Known rows, with every step that occurs:
todol -> pive -> terora -> bomiseb -> mopu: [-0.12  0.23 -0.01 -0.08 -0.01 -0.07 -0.33  0.09  0.04  0.23 -0.25  0.07
 -0.03 -0.14 -0.01  0.15  0.20 -0.13  0.08 -0.14 -0.03 -0.05 -0.17 -0.04
 -0.06 -0.05  0.74]
sirafup -> todol -> pive -> terora -> bomiseb -> mopu: [-0.07  0.25 -0.02 -0.01 -0.06  0.14 -0.41  0.12  0.01  0.22 -0.29  0.02
 -0.03 -0.13 -0.12  0.31  0.18 -0.16  0.07 -0.15 -0.04 -0.06 -0.11 -0.02
 -0.02 -0.08  0.72]
sirafup -> todol -> pive: [-0.01  0.27 -0.02 -0.06  0.01  0.24 -0.34  0.03 -0.02  0.13 -0.24  0.07
 -0.09 -0.04 -0.16  0.15  0.18 -0.17  0.05 -0.12  0.00  0.14 -0.06 -0.06
  0.06 -0.09  0.28]
zesud -> dofu -> lemo -> mopu -> pive -> bomiseb -> terora: [-0.14  0.08  0.06 -0.12 -0.21  0.09 -0.29 -0.10 -0.12  0.19 -0.01  0.09
  0.09 -0.20  0.06  0.00  0.19 -0.18 -0.08 -0.04  0.04  0.23 -0.14 -0.07
 -0.01  0.16  0.50]
todol -> pive -> mopu -> lemo: [-0.15  0.25  0.01 -0.12  0.01 -0.03 -0.22  0.04  0.07  0.10 -0.16  0.05
 -0.02 -0.01 -0.12 -0.13  0.24 -0.11  0.02 -0.13  0.02  0.23 -0.12 -0.04
  0.06  0.04  0.52]
sirafup -> todol -> pive -> terora -> bomiseb -> dofu -> lemo -> mopu: [-0.08  0.17  0.02 -0.07 -0.36  0.20 -0.41  0.04 -0.05  0.22 -0.24  0.02
  0.04 -0.22 -0.10  0.31  0.16 -0.20  0.05 -0.14  0.00  0.16 -0.10  0.02
  0.04  0.00  0.68]
terora -> bomiseb -> mopu: [-0.01  0.11  0.00  0.04  0.12 -0.01 -0.25  0.09 -0.09  0.19 -0.16  0.15
  0.03 -0.09  0.06  0.01  0.17 -0.12 -0.09 -0.02 -0.05  0.00 -0.15 -0.08
  0.05  0.13  0.25]
terora -> bomiseb -> dofu -> lemo -> pive -> mopu: [-0.14  0.08  0.01  0.06 -0.28  0.02 -0.24  0.04 -0.13  0.13 -0.22  0.08
  0.09 -0.21  0.05 -0.02  0.17 -0.17 -0.03 -0.06  0.06  0.26 -0.19 -0.03
  0.07  0.14  0.17]
todol -> pive: [-0.06  0.26 -0.02 -0.13  0.08  0.04 -0.25  0.00  0.01  0.13 -0.20  0.13
 -0.08 -0.06 -0.05 -0.04  0.21 -0.12  0.04 -0.11  0.01  0.17 -0.13 -0.09
  0.03 -0.07  0.26]
terora -> bomiseb -> pive: [-0.06  0.17 -0.08 -0.05  0.12  0.01 -0.24  0.07 -0.05  0.19 -0.26  0.13
 -0.03 -0.07  0.05  0.11  0.17 -0.11  0.01 -0.04  0.02  0.16 -0.09 -0.10
  0.06 -0.08  0.40]
zesud -> dofu: [-0.04  0.10  0.08 -0.02  0.13  0.16 -0.24 -0.05 -0.09  0.06 -0.01  0.19
 -0.02  0.00  0.09 -0.07  0.19 -0.14 -0.06  0.03  0.00  0.21 -0.13 -0.13
  0.07  0.02 -0.22]
dofu -> lemo -> mopu -> pive: [ 0.00  0.15  0.01 -0.12 -0.26  0.12 -0.21 -0.08 -0.14  0.13 -0.08  0.10
  0.04 -0.15 -0.07 -0.07  0.20 -0.15 -0.04 -0.05  0.04  0.26 -0.10 -0.06
  0.05  0.08  0.42]
pive -> lemo -> dofu -> bomiseb -> terora: [-0.12  0.17  0.04 -0.01 -0.14  0.14 -0.32 -0.09 -0.18  0.19 -0.17  0.11
  0.13 -0.13  0.05  0.16  0.21 -0.11 -0.06  0.08  0.04  0.30 -0.13 -0.04
  0.01  0.13  0.13]
bomiseb -> mopu -> lemo -> pive -> todol: [-0.15  0.17  0.04  0.06 -0.12 -0.01 -0.27  0.02 -0.13  0.24 -0.15  0.08
  0.02 -0.13 -0.21 -0.05  0.21 -0.08  0.01  0.01  0.02  0.11 -0.17 -0.03
  0.05  0.11  0.48]
dofu -> lemo -> pive -> todol: [-0.08  0.23 -0.04  0.01 -0.38  0.12 -0.29 -0.06 -0.21  0.11 -0.18  0.10
 -0.01 -0.18 -0.08  0.02  0.23 -0.14  0.08 -0.04  0.05  0.24 -0.17 -0.05
  0.04  0.03  0.01]
pive -> terora: [-0.03  0.23  0.00 -0.11 -0.07  0.02 -0.33 -0.02 -0.07  0.09 -0.16  0.12
 -0.04 -0.02  0.13  0.07  0.25 -0.09  0.05 -0.02 -0.03  0.04 -0.16 -0.08
 -0.01 -0.10  0.17]
todol -> pive -> bomiseb -> mopu: [-0.13  0.23 -0.01 -0.12  0.07 -0.03 -0.26  0.09  0.00  0.21 -0.23  0.10
  0.00 -0.11 -0.04 -0.04  0.21 -0.13 -0.06 -0.14  0.01  0.04 -0.16 -0.07
 -0.02  0.16  0.56]
pive -> lemo -> dofu: [-0.09  0.14  0.07 -0.03 -0.01  0.20 -0.25 -0.07 -0.18  0.06 -0.16  0.11
  0.09 -0.01  0.08  0.09  0.23 -0.11 -0.03  0.07  0.04  0.35 -0.11 -0.04
  0.10  0.14 -0.11]
pive -> mopu -> lemo -> dofu: [-0.12  0.13  0.10  0.04 -0.04  0.08 -0.24 -0.03 -0.11  0.04 -0.10  0.08
  0.10  0.05  0.03 -0.09  0.23 -0.13 -0.08  0.00  0.00  0.29 -0.11 -0.03
  0.11  0.17  0.16]
terora -> bomiseb: [ 0.02  0.12 -0.06 -0.03  0.07  0.00 -0.27  0.02 -0.11  0.09 -0.18  0.16
 -0.01 -0.04  0.12  0.04  0.19 -0.13 -0.01 -0.04 -0.05  0.13 -0.10 -0.11
  0.06  0.07  0.09]
dofu -> lemo -> pive -> bomiseb: [-0.10  0.19 -0.08 -0.08 -0.31  0.10 -0.23 -0.09 -0.18  0.11 -0.21  0.09
  0.05 -0.12  0.02 -0.13  0.22 -0.17  0.02 -0.10  0.07  0.30 -0.17 -0.08
  0.00  0.16  0.01]
mopu -> pive -> terora -> bomiseb: [-0.07  0.18 -0.08 -0.09 -0.05 -0.06 -0.37  0.03 -0.05  0.13 -0.26  0.04
 -0.07 -0.15  0.06  0.16  0.24 -0.10  0.10 -0.09 -0.01  0.07 -0.09 -0.09
 -0.04 -0.11  0.83]
dofu -> pive -> bomiseb -> mopu: [-0.15  0.21 -0.02 -0.05 -0.10  0.00 -0.23  0.08 -0.06  0.16 -0.25  0.10
  0.00 -0.24  0.05 -0.01  0.22 -0.11 -0.12 -0.08  0.05  0.01 -0.18 -0.10
 -0.04  0.11  0.57]
todol -> pive -> mopu -> lemo -> dofu -> bomiseb -> terora: [-0.22  0.23  0.05  0.00 -0.14 -0.02 -0.31 -0.03 -0.01  0.22 -0.17  0.05
  0.08 -0.13 -0.11  0.02  0.20 -0.14 -0.01 -0.10  0.02  0.24 -0.13 -0.01
 -0.02  0.06  0.71]
terora -> bomiseb -> mopu -> lemo -> dofu -> pive -> todol: [-0.19  0.09  0.04  0.14 -0.13  0.03 -0.31  0.09 -0.13  0.23 -0.20  0.08
  0.07 -0.25 -0.05  0.19  0.18 -0.13 -0.04 -0.01  0.00  0.15 -0.12 -0.04
  0.06  0.18  0.78]
sirafup -> todol: [ 0.05  0.20 -0.01  0.00  0.01  0.27 -0.34  0.01 -0.11  0.08 -0.19  0.12
 -0.06  0.02 -0.05  0.12  0.19 -0.14 -0.03 -0.02 -0.02  0.13 -0.06 -0.07
  0.10 -0.04 -0.01]

Rows:
[-0.16  0.16  0.04  0.00 -0.02  0.25 -0.35  0.04 -0.06  0.23 -0.24  0.03
  0.07 -0.07 -0.20  0.13  0.17 -0.19 -0.06 -0.12  0.02  0.24 -0.06 -0.01
  0.05  0.22  0.70]
sirafup -> todol -> pive -> bomiseb -> mopu -> lemo -> dofu
[-0.19  0.12  0.03 -0.04 -0.23  0.12 -0.28 -0.13 -0.13  0.18 -0.08  0.11
  0.07 -0.17  0.06 -0.05  0.18 -0.19  0.01 -0.04  0.07  0.26 -0.21 -0.08
 -0.03  0.10  0.03]
zesud -> dofu -> lemo -> pive -> bomiseb -> terora
[-0.18  0.13  0.11  0.08 -0.04  0.15 -0.21  0.00 -0.08  0.25 -0.12  0.10
  0.07 -0.17 -0.10 -0.07  0.16 -0.13 -0.10  0.02  0.05  0.24 -0.15 -0.03
  0.05  0.12  0.55]
bomiseb -> mopu -> lemo -> dofu -> pive
[-0.24  0.10  0.07  0.01 -0.10  0.06 -0.28  0.02  0.02  0.19 -0.08  0.08
  0.02 -0.23  0.01  0.08  0.18 -0.13 -0.01 -0.04  0.03  0.13 -0.17 -0.08
 -0.02  0.01  0.70]
zesud -> dofu -> pive -> terora -> bomiseb -> mopu -> lemo
[-0.04  0.10  0.07 -0.04 -0.03  0.27 -0.21 -0.08 -0.08  0.08  0.03  0.19
  0.02 -0.07  0.04 -0.13  0.18 -0.18 -0.07  0.02  0.04  0.36 -0.15 -0.10
  0.08  0.10 -0.29]
zesud -> dofu -> lemo
[-0.23  0.15  0.07 -0.02 -0.17  0.00 -0.22  0.09  0.01  0.14 -0.19  0.07
  0.01 -0.24 -0.03 -0.08  0.21 -0.09 -0.09 -0.01  0.09  0.27 -0.17 -0.04
  0.09  0.02  0.56]
bomiseb -> dofu -> pive -> mopu -> lemo
[-0.05  0.11  0.06 -0.05 -0.12  0.18 -0.23  0.01 -0.08  0.19 -0.11  0.18
  0.03 -0.20  0.01 -0.11  0.18 -0.15 -0.09  0.05  0.07  0.37 -0.17 -0.05
  0.10  0.10 -0.02]
bomiseb -> dofu -> lemo
[-0.15  0.21  0.05 -0.10  0.00  0.16 -0.25 -0.04 -0.07  0.12 -0.22  0.07
  0.03 -0.06 -0.04  0.09  0.22 -0.13  0.05 -0.04  0.06  0.35 -0.11 -0.03
  0.07  0.06  0.24]
todol -> pive -> lemo -> dofu
[ 0.04  0.14  0.03 -0.10 -0.25  0.14 -0.19 -0.09 -0.17  0.11 -0.04  0.16
  0.07 -0.07  0.02 -0.10  0.20 -0.16 -0.07 -0.02  0.00  0.23 -0.14 -0.05
  0.08  0.14 -0.04]
dofu -> lemo -> mopu
[-0.10  0.10  0.00 -0.12 -0.14  0.10 -0.26  0.03 -0.11  0.16 -0.18  0.15
  0.07 -0.19  0.10 -0.09  0.22 -0.15 -0.13 -0.01  0.06  0.35 -0.17 -0.07
  0.06  0.27  0.14]
pive -> bomiseb -> dofu -> lemo
[-0.17  0.08  0.09  0.08 -0.10  0.12 -0.23 -0.08 -0.12  0.22 -0.03  0.15
  0.09 -0.12 -0.18 -0.18  0.14 -0.14 -0.10  0.02  0.06  0.27 -0.15 -0.10
  0.01  0.18  0.19]
zesud -> dofu -> bomiseb -> mopu -> lemo -> pive
[-0.09  0.23  0.03 -0.23 -0.10  0.02 -0.21 -0.03 -0.05  0.11 -0.17  0.07
  0.03 -0.05 -0.08  0.06  0.23 -0.09  0.03 -0.08  0.03  0.21 -0.12 -0.04
  0.07  0.07  0.36]
todol -> pive -> lemo -> mopu
[-0.11  0.25  0.01 -0.05  0.06  0.01 -0.20  0.10 -0.02  0.11 -0.24  0.09
 -0.02 -0.01  0.02  0.02  0.22 -0.09 -0.04 -0.04  0.05  0.08 -0.14 -0.06
  0.06 -0.13  0.33]
bomiseb -> pive -> mopu
[-0.17  0.25 -0.07 -0.12 -0.16 -0.07 -0.31  0.02 -0.04  0.19 -0.27  0.08
 -0.04 -0.25  0.13  0.09  0.23 -0.11 -0.03 -0.09  0.03  0.04 -0.17 -0.10
 -0.08 -0.05  0.61]
dofu -> pive -> bomiseb -> terora
[-0.18  0.18  0.06 -0.04 -0.14  0.12 -0.29 -0.04 -0.02  0.07 -0.11  0.11
 -0.06 -0.18  0.10  0.10  0.21 -0.13  0.03 -0.04  0.04  0.10 -0.18 -0.11
 -0.03 -0.16  0.27]
zesud -> dofu -> pive -> terora
[-0.12  0.22  0.02 -0.15 -0.27  0.05 -0.19 -0.03 -0.11  0.06 -0.19  0.07
  0.03 -0.17  0.01  0.09  0.23 -0.08 -0.03 -0.02  0.06  0.17 -0.13 -0.06
  0.05  0.02  0.37]
dofu -> pive -> lemo -> mopu
[-0.21  0.15  0.04 -0.06  0.03  0.04 -0.26  0.02 -0.03  0.25 -0.19  0.07
  0.09 -0.10 -0.09 -0.06  0.19 -0.15 -0.06 -0.11  0.03  0.26 -0.13 -0.03
  0.01  0.28  0.71]
todol -> pive -> bomiseb -> mopu -> lemo -> dofu
[-0.07  0.08  0.09 -0.04 -0.26  0.16 -0.29 -0.06 -0.17  0.08  0.00  0.11
  0.03 -0.20 -0.05  0.07  0.21 -0.16 -0.04  0.00  0.03  0.26 -0.11 -0.08
  0.09  0.12  0.33]
zesud -> dofu -> lemo -> mopu -> pive -> todol
[-0.13  0.09  0.06  0.05 -0.06  0.03 -0.34  0.01 -0.10  0.23 -0.14  0.08
  0.11 -0.08  0.07  0.13  0.19 -0.13  0.00 -0.01 -0.04  0.11 -0.15 -0.02
  0.00  0.13  0.60]
pive -> terora -> bomiseb -> mopu -> lemo -> dofu
[-0.15  0.19  0.05  0.11 -0.24  0.13 -0.33 -0.01 -0.21  0.08 -0.23  0.11
 -0.01 -0.22  0.05  0.25  0.21 -0.13  0.00 -0.01  0.03  0.15 -0.12 -0.07
  0.04 -0.03  0.32]
lemo -> dofu -> pive -> todol
[-0.17  0.23  0.00 -0.05 -0.17  0.00 -0.19  0.04  0.00  0.05 -0.18  0.05
 -0.02 -0.14 -0.03 -0.09  0.25 -0.09 -0.03 -0.07  0.06  0.19 -0.14 -0.07
  0.05 -0.01  0.51]
dofu -> pive -> mopu -> lemo
[-0.16  0.11  0.02  0.04 -0.14 -0.06 -0.26  0.13 -0.05  0.11 -0.27  0.08
  0.01 -0.26  0.12  0.10  0.19 -0.12 -0.07 -0.06  0.04  0.12 -0.16 -0.07
  0.06  0.03  0.50]
terora -> bomiseb -> dofu -> pive -> mopu
[-0.14  0.23 -0.08 -0.12 -0.14  0.00 -0.25  0.02 -0.07  0.07 -0.27  0.10
 -0.04 -0.18  0.11  0.02  0.24 -0.12 -0.05 -0.10  0.04  0.12 -0.14 -0.13
 -0.02  0.05  0.41]
dofu -> pive -> bomiseb
[-0.04  0.10  0.05  0.01  0.00  0.15 -0.26 -0.08 -0.12  0.07 -0.03  0.21
  0.03 -0.06  0.03 -0.07  0.17 -0.14 -0.11  0.03  0.00  0.25 -0.11 -0.15
  0.03  0.10 -0.16]
zesud -> dofu -> bomiseb
[-0.11  0.17 -0.02 -0.06 -0.10  0.03 -0.21 -0.11 -0.11  0.15 -0.15  0.09
  0.00 -0.01 -0.12 -0.19  0.20 -0.11  0.06 -0.03  0.04  0.34 -0.12 -0.07
  0.07  0.03  0.20]
mopu -> lemo -> pive
[-0.17  0.24  0.04  0.07 -0.20  0.19 -0.41 -0.01 -0.04  0.22 -0.23  0.01
  0.07 -0.11 -0.21  0.20  0.18 -0.18 -0.02 -0.11  0.01  0.22 -0.07  0.02
  0.01  0.02  0.70]
sirafup -> todol -> pive -> mopu -> lemo -> dofu -> bomiseb -> terora
[-0.10  0.20 -0.03 -0.10 -0.18  0.27 -0.35  0.07 -0.02  0.20 -0.28  0.06
  0.01 -0.20 -0.13  0.12  0.18 -0.20 -0.03 -0.13  0.07  0.32 -0.10 -0.03
  0.06  0.13  0.44]
sirafup -> todol -> pive -> bomiseb -> dofu -> lemo
